In the rows, 128 means zero.
Known rows, with every step that occurs:
velezi -> pozi -> gopuv -> kefu: [176 124  76 130 116 134  99  74  65  81 138  72 157 130 144  92 145  97
 141 153 109 104 111 114 162 118 162  85 116 124 142  89 147 132  73  95
  93  99 133 117 134]
gopuv -> vari -> mamemop: [146 147 115 154 140 160  88 212  82  99 107  72  98 118 117  79 127 122
 154 135 145 144 145 111 180 162 174  85 118  99 133 103 132 125  74 122
 132 105  92 119 137]
pozi -> velezi: [139 135 116 142 135 133 138 151 121 141 126  66 113  79 135 109 156  96
 155 115 118 131 118 124 191 141 160 101 119 143 160 119 154  98 113 103
 134  97  95  72 102]
pozi -> velezi -> kefu -> gopuv -> vari: [119 144 114 159 134 173 133 172 143 124 116  98 130  84 105  56  91 121
 153 132  95 173 121 167 210 179 151  98 145 105 157 114 144 142  69  93
 125  84 114  86 128]
velezi -> pozi -> doka: [159 116  93 137 115 129 138 160  92 128 125  69 116  96 110  90 141  80
 144 114 105 109 107 121 141 123 173 101 112 170 136 121 153 111  78 104
 108 105 101  96 121]
kefu -> vosi: [145 135  82 134 115 170 128 158  82 149 123 111 126 126 110 120 144  99
 153 136 104 155 106 118 160 172 159 100  97 115 137 132 152 135 108 135
 147 119 117  52 103]
gopuv -> kefu -> velezi: [167 143 126 149 108 125  88 138 102 115 138  79 153 125 147 132 124 119
 149 158 117 132  83 160 147 142 147  82 141 114 163 115 122 131 103 140
 129  82 131  85  99]
gopuv -> vari: [153 123 124 146 137 155 118 152 112 108  95  87 131  92 123  84 118 118
 150 138 129 169 120 128 174 186 150  87 120 105 153 104 123 113 109 117
 118  82 120  96 127]
doka -> pozi: [139  90 128 152 110 169 128 121  78  84 120  73 161 112 103  87 114  53
 172 148 115 125 100  92 122 140 148 106 127 128 143 106 119 106 106 106
 136 110  94  50  98]
pozi -> gopuv -> kefu -> vosi: [147 135  65 115 108 146 101 106  65 118 150 110 136 134 123 116 155 104
 145 150  88 142 103 113 177 149 161  95 104 103 135 101 157 138  90 118
 127 114 132  83 115]
tedop -> vosi -> kefu: [190 135  86 157 128 140 116 111  77 100 123 105 129 128 163 131 173 106
 155 151  80 121  97 101 114 206 164 122 140 116 161  98 160 113 127  78
 109 109 121  72 136]
gopuv -> pozi -> velezi -> kefu: [113 138  76 149 108 172 141 161 119 108 111  83 115  80 127  57 104 105
 151 141 130 128 124 137 184 157 160  85 143 130 174 118 174 112  72  77
 122  98  77  68 139]
zimufis -> tedop -> vosi -> kefu: [193 113  86 160 134 126 114 125  81 102 138 111 136 123 158 140 175 112
 154 141  77 127  96  96 112 192 169 126 136 116 176 119 177 113 111  98
 111  90 104  67 137]
zimufis -> tedop -> vosi -> kefu -> gopuv: [165 128 106 175 130 146 125 145  94 125 143 118 143 121 119 129 149  98
 153 134  47 141  96 127 131 184 162 137 144 110 165 136 168 135  87  97
 121  97 124  52 114]
kefu -> gopuv -> vari -> mamemop: [132 152 120 164 138 172  93 222  88 112 110  80 106 117 101  76 116 123
 154 132 125 152 138 130 185 159 170  99 118  94 128 115 128 142  57 120
 139 103 105 110 123]
doka -> pozi -> gopuv -> kefu: [156 105 100 127 101 143  92  68  66  61 147  78 160 122 128  88 139  72
 158 153 100 111 101  95 163 114 150  95 132 108 136  80 124 112  88  92
 105 104 118  93 114]
doka -> pozi -> velezi: [125 111 126 145 124 146 138 136 107 119 133  64 140  81 119  84 139  61
 157 130 107 120 117 109 170 129 155 106 125 147 160 106 139  96  99  96
 133 107  84  60  91]
kefu -> velezi -> pozi: [174 127 105 163 114 137 122 153  83 138 114  62 155 134 141 126 120 101
 145 156 114 122  91 153 118 134 162  83 106 155 156 123 143 140  87 141
 124 103 130  91 111]
pimon -> vari -> gopuv -> pozi -> velezi -> kefu: [122 134  75 158  98 187 142 134 117 124 117  78 128  92 143  62  97  90
 166 160 118 137 124 119 176 169 145  75 160 122 162 100 169 128  59  53
 130 107  73  67 145]
vari -> mamemop: [152 148 103 153 132 158  96 200  67 102 117  63  99 128 122 103 148 107
 171 124 144 120 126  96 163 139 176  98 110 113 120 117 135 124  84 122
 146 120  80  97 125]
zimufis -> refad: [181 111 122 135 137 168 115 121  83 100  79  71 123  77 142  98 150 104
 177 160 154 140  98 123 169 125 140  78 113 117 168 141 108 116 131  99
 125 104  98  82 115]
gopuv -> pozi: [127 115 102 151 108 167 131 151  85 118  82  76 138  98 104  89 119  72
 132 145 134 132 136 107 132 172 153  73 118 120 161 120 128  90  87  98
 115 104 114  68 116]
vosi -> kefu -> velezi -> pozi -> gopuv: [174 127  79 134 102 115 103  94  67 122 121  64 136 135 158 144 150  93
 158 148  76 115 104 114 121 107 161  99  94 138 126  94 147 133  95 102
 135 124 138  89 128]
refad -> zimufis -> tedop -> vosi -> kefu -> velezi: [193 130 115 161 105  96 102 137  85 121 120  92 154 138 158 171 163 118
 152 148  80 153  68 158  93 162 153  95 137 108 172 127 136 128 113 132
 136  86 116  76 114]
kefu -> vosi -> tedop -> zimufis -> refad: [191 102 103 141 124 158  96 172  71  79 113  92 120  90 150 107 154  92
 171 151 108 166  77 108 161 126 131  57 151 120 170 150 146 148 145  80
 128 113  97  87 116]
tedop -> zimufis: [155 134 100 157 120 149 103 185  80  84 112  66 126 100 127 114 135  95
 173 124 102 147  96  92 151 151 157  64 127 141 149 109 148 122 154  91
 108 107 119  62 125]
zimufis -> tedop: [164  92 114 155 132 128 124 164 107 116 131  85 143 103 115 122 145  95
 163 115 126 145 104  99 154 136 161  99 106 119 167 152 157 105 100 149
 136  75  84  62 112]
tedop -> zimufis -> refad: [179 119 117 144 132 162  91 162  77  81  80  67 118  72 147 102 145 106
 181 158 132 150  90 108 166 122 142  53 127 133 173 133 123 127 152  85
 105 108 104  75 123]
vosi -> tedop -> zimufis -> refad: [201 101 117 148 127 152  96 163  81  63 104  75 121  80 157 100 153  88
 178 149 118 156  78 105 156 117 126  58 160 126 172 145 133 137 150  71
 122 109  92  91 124]
refad -> zimufis -> tedop -> vosi: [187 105 116 159 122  98 122 131  75  99 120  81 152 134 115 129 176 111
 155 123 122 148  66 126 125 172 152  85 122 113 158 144 146 115 101 151
  87  83  86  87 129]
pimon -> vari -> mamemop: [150 159 100 161 111 165 111 162  70  92 126  51 111 113 134  94 132 104
 180 140 137 122 124  76 132 166 159  94 123 112 118 114 135 138  82  99
 146 115  78 107 126]
velezi -> kefu -> gopuv -> vari -> pimon: [123 141 113 161 129 157 142 190 129 115 114  85 133  96 116  60  85 138
 158 125  88 157 101 153 192 121 149 105 136  91 116 122 138 142  64 117
 134  86 129  58 136]
refad -> zimufis -> tedop: [173  97 124 152 118 113 129 151 105 102 104  76 173 112 109 123 154  87
 157 120 133 165  94 133 143 118 149  76 116  96 167 147 138 115  93 148
 144  71  72  78 109]
gopuv -> pozi -> doka: [120 110 100 134  99 131 129 170  94 125 101  74 104  76  91  85 131  67
 134 113 111 125 125 108 138 139 165  91 125 145 146 120 129  83  82  93
 112 103  98  81 115]
velezi -> pozi: [173 119  91 156 129 160 135 141  78 116 108  68 151 121 131  95 131  91
 147 152 126 111 109 122 131 149 167  90 106 151 147 118 155 130  82 117
 115 109 119  90 125]
velezi -> pozi -> gopuv -> vari -> mamemop: [152 137  95 142 132 145  83 175  59  97 109  61 100 132 126  82 138 118
 152 138 131 130 147 104 172 131 179  81  97 115 115  89 140 132  54 117
 122 118 102 137 149]
pozi -> velezi -> kefu: [137 140  81 148 119 166 141 152 126 106 129  80 114  87 143  69 122 118
 174 132 124 131 104 134 200 146 157  96 143 128 164 121 174 128  99  85
 135  99  74  68 135]

Rows:
[178 143 114 154 109 133 108 147 105 133 120  86 137 122 163 159 139 111
 162 154  84 141  96 143 115 155 150 105 139 113 163 113 132 124 126 112
 165  99 129  59 105] => vosi -> kefu -> velezi
[129 156 103 168 133 181  93 222  95  99 115  88 107 117 101  57 102 134
 162 137 120 156 137 138 192 163 165  97 132  89 130 115 138 154  47 108
 137 105  90 110 138] => velezi -> kefu -> gopuv -> vari -> mamemop
[168 123  95 134 100 110 109 100  69 124 117  54 137 137 140 142 147  93
 162 138  97 115  91 124 134  98 156  88  81 144 121 106 137 133  97 128
 128 123 132  93 124] => kefu -> velezi -> pozi -> gopuv
[103 125  90 145  91 161 138 177 107 125 113  91 108  78  74  64 105  71
 136 111  93 129 119 133 151 140 161 100 144 131 143 128 143 109  53  78
 116 104  99  66 116] => velezi -> kefu -> gopuv -> pozi -> doka
[133 113  94 176 110 155 126 158  83 125 110 112 151 112 103 103 119  78
 121 146  74 136 131 121 114 190 165 108 142 110 181 134 158 110  58  90
 104  94 127  61 116] => zimufis -> tedop -> vosi -> kefu -> gopuv -> pozi
[179 103 112 161 131 108 114 140  77 107 138  88 132 126 120 133 166 115
 158 123 114 127  69  96 131 182 160 107 116 130 167 147 159 110 107 151
  81  86  91  72 135] => zimufis -> tedop -> vosi
[110 127 124 162 126 180 133 163 133 110 121 104 143  87  93  38  75 104
 152 143  91 168 120 161 193 170 146 102 150 110 160 103 132 137  58  85
 124  87 109  72 119] => doka -> pozi -> velezi -> kefu -> gopuv -> vari
[133 132 133 159 139 169 125 164 123 126 102  95 135  96  95  80  96 108
 149 130 100 181 122 156 183 185 148  98 129  97 151 113 119 132  85 111
 122  86 134  83 111] => kefu -> gopuv -> vari
[147 122 101 138 124 118 129 150  97 113 111  58 132 108 141  85 119 128
 150 125  93 137 109 121 171  87 160  91  95 114 100  99 136 122  74 123
 119 100 138  88 142] => velezi -> pozi -> gopuv -> vari -> pimon
[200 115  92 156 123 114 116 118  76  91 122 107 153 128 156 138 180 106
 152 145  82 145  91 114 102 185 162 111 140 106 171 115 162 117 108  97
 110  90  97  79 133] => refad -> zimufis -> tedop -> vosi -> kefu
[187 102  66 131 106 132 115 121  70  94 179 115 156 154 147 110 156  79
 137 140  74 142  90 116 150 137 141  96 150 111 140 123 184 161  75 103
 144 110 114 113 114] => velezi -> pozi -> gopuv -> kefu -> vosi -> tedop
[180 125  91 142 107  99 115 152  81 140 137  79 110 121 140 128 152  98
 135 135  70 104  81 136 104 140 175 115 131 173 150 113 157 125  80 104
 102 104 118  93 123] => tedop -> vosi -> kefu -> velezi -> pozi -> doka
[175 121  78 153 110 142  93 187  79  69 163 108 142 126 143 114 146  85
 152 130  69 164  82 101 154 163 144  68 172 120 156 116 179 158 126  84
 129 105 115  84 119] => gopuv -> kefu -> vosi -> tedop -> zimufis
[105 135 106 166 112 185 147 154 123 117 138  94 142  96  97  58  90  82
 168 131  80 134 100 153 183 146 150 121 151 124 148 129 150 143  65  78
 143 108  93  46 103] => doka -> pozi -> velezi -> kefu -> gopuv
[134 101 105 158 109 186 117 154  78 150  85  75 148 121 119 109 118  59
 145 162 127 142 137 103 153 156 150  68 135 110 152  96 132  97  68  86
 124 123 106  58 125] => vari -> gopuv -> pozi
[155 126  70 155 109 145 115 203 101  83 163 102 117 113 146 100 140  92
 164 118  66 167  84 110 168 151 146  70 169 135 162 127 201 158 126  72
 143 115  90  67 129] => pozi -> velezi -> kefu -> vosi -> tedop -> zimufis
[122 126  95 165 109 181 132 156  91 126  89 103 146  97 103  97 108  64
 123 151  78 140 144 130 124 184 157 103 140 104 164 120 139 109  68  68
 130 104 139  58 107] => vosi -> kefu -> gopuv -> pozi
[196 106  97 139 124 155  83 162  74  67 125  97 134  93 155  94 153 102
 162 164 110 163  81 115 169 123 131  53 168 114 180 141 149 153 132  78
 116 103 105 100 118] => gopuv -> kefu -> vosi -> tedop -> zimufis -> refad
[115 136 102 159 122 140 140 156 103 153 123  93 120  87 124  97 142  80
 119 130  70 124 136 141 163 179 164 109 149 136 180 119 161 100  70  71
 100 105 123  71 106] => tedop -> vosi -> kefu -> gopuv -> pozi -> velezi
[128 109 104 143  92 153 130 147  94 148 107  67 114  91 105  91 121  52
 149 128  97 137 126  93 135 145 149  84 144 139 131  99 138  92  64  67
 121 113  88  78 124] => pimon -> vari -> gopuv -> pozi -> doka
[175 106  92 144 114 147 139 159  92 114 157 113 139 135 133 120 157  78
 154 124  82 166  88 111 142 161 135 103 146 105 137 147 169 147 108 117
 173 112  97  75  96] => kefu -> vosi -> tedop
[182 131  98 157 117 134 105 140  83 122 132  70 167 139 150 110 116 109
 130 174 115 106  94 158 129 137 160  78 128 142 169 113 146 148  68 136
 109  89 139 104 113] => gopuv -> kefu -> velezi -> pozi
[115 162 104 164 140 170  99 228 108 114 121  83  93 108 106  52 108 131
 154 127 119 150 145 144 212 154 174  99 136 102 136 114 147 149  43 103
 139 100  85 111 134] => pozi -> velezi -> kefu -> gopuv -> vari -> mamemop
[124 124  91 150 111 176 141 139 114  90 133  83 131  93 124  50 106  89
 175 141 117 124 106 125 177 134 154 104 148 134 162 110 165 126  82  78
 135 105  64  56 123] => doka -> pozi -> velezi -> kefu
[171 124  95 134 122 126  99 116  89 115 102  81 136 117 152 109 126 114
 141 158  83 154 123 137 144 144 159  85 105 119 147  83 138 132  83 105
 121 101 145 116 142] => vosi -> kefu -> velezi -> pozi -> gopuv -> vari
[137 110 108 163  97 186 132 122  80 142  91  67 155 115 124  96 107  57
 157 170 120 145 135  90 127 177 135  67 145 110 145  96 130 109  63  69
 129 119 107  69 127] => pimon -> vari -> gopuv -> pozi
[154 100  77 145 101 160 144 158 107  97 176 121 140 127 129  79 134  71
 160 133  77 158  85 120 155 151 135 107 175 116 151 140 185 155  82  91
 173 115  69  70 107] => doka -> pozi -> velezi -> kefu -> vosi -> tedop
[166 128  87 125 115 134  90  80  79  77 138  78 145 122 140 105 156  97
 156 137 114 119 103 108 175 127 152  92 123 104 136  87 138 114  98 100
 107  96 127 105 128] => pozi -> gopuv -> kefu
[190 127 112 161 112 100  96 144  94 129 136  97 135 136 161 177 160 123
 149 151  73 139  72 138 102 169 159 114 141 121 178 127 147 125 114 136
 133  92 122  63 116] => zimufis -> tedop -> vosi -> kefu -> velezi
[187 113  84 148 103 154 119 118  91 110 183 115 164 149 152 114 144  72
 158 156  73 165  88 107 146 175 121  97 185  91 137 120 170 164  78  88
 163 109 102  95 110] => pimon -> vari -> gopuv -> kefu -> vosi -> tedop
[136 138 114 157 136 148 134 187 125 124 114  91 132  92 138  86 109 128
 149 127  66 160 117 146 170 124 158 119 135  87 124 109 135 130  74 102
 141  90 148  59 122] => vosi -> kefu -> gopuv -> vari -> pimon
[141  95 106 126  99 141 115  76  60  82 123  60 142 118 111 108 143  56
 184 129  94 125  98  77 140 102 148 106  98 126 107  90 119 107 111 101
 133 132 103  62 113] => doka -> pozi -> gopuv
[136 100 119 130 117 144 106 103  85  87 107  77 139 104 111  81 118  87
 163 140 103 158 117 104 166 137 144  89 107 109 129  78 110 107  97 100
 118 106 116  93 127] => doka -> pozi -> gopuv -> vari
[173 112  67 145 106 162 140 160 100  94 158 123 138 135 141  99 136  93
 164 133  88 167  79 125 152 169 135 103 162  99 141 148 184 163  95 102
 173 113  80  72 119] => velezi -> kefu -> vosi -> tedop
[177 126 106 154 115 173 102  90  88 111 144  78 168 130 156  97 125  88
 169 181 114 133 104 102 167 164 132  82 170  98 142  77 135 140  75  73
 120 100 112  94 125] => pimon -> vari -> gopuv -> kefu
[179 115 109 148 130 170  88 115  85 117 137  85 160 140 146 103 141  92
 161 164 119 131 104 117 186 142 149  84 158  98 145  82 142 125  76  94
 119  99 116  86 123] => vari -> gopuv -> kefu
[195 134  90 166 114 127 114 139  69 131 122  82 152 150 163 138 140 112
 137 175  85 108  87 145  90 169 172 101 125 154 165 109 159 147  88 115
 110 107 140  90 126] => tedop -> vosi -> kefu -> velezi -> pozi
[168 130 108 171 121 136 131 136  89 119 123 112 163 123 117 125 156  95
 153 132  54 157  89 153 126 178 155 124 146  94 158 130 151 142  87  97
 126  92 120  66 107] => refad -> zimufis -> tedop -> vosi -> kefu -> gopuv
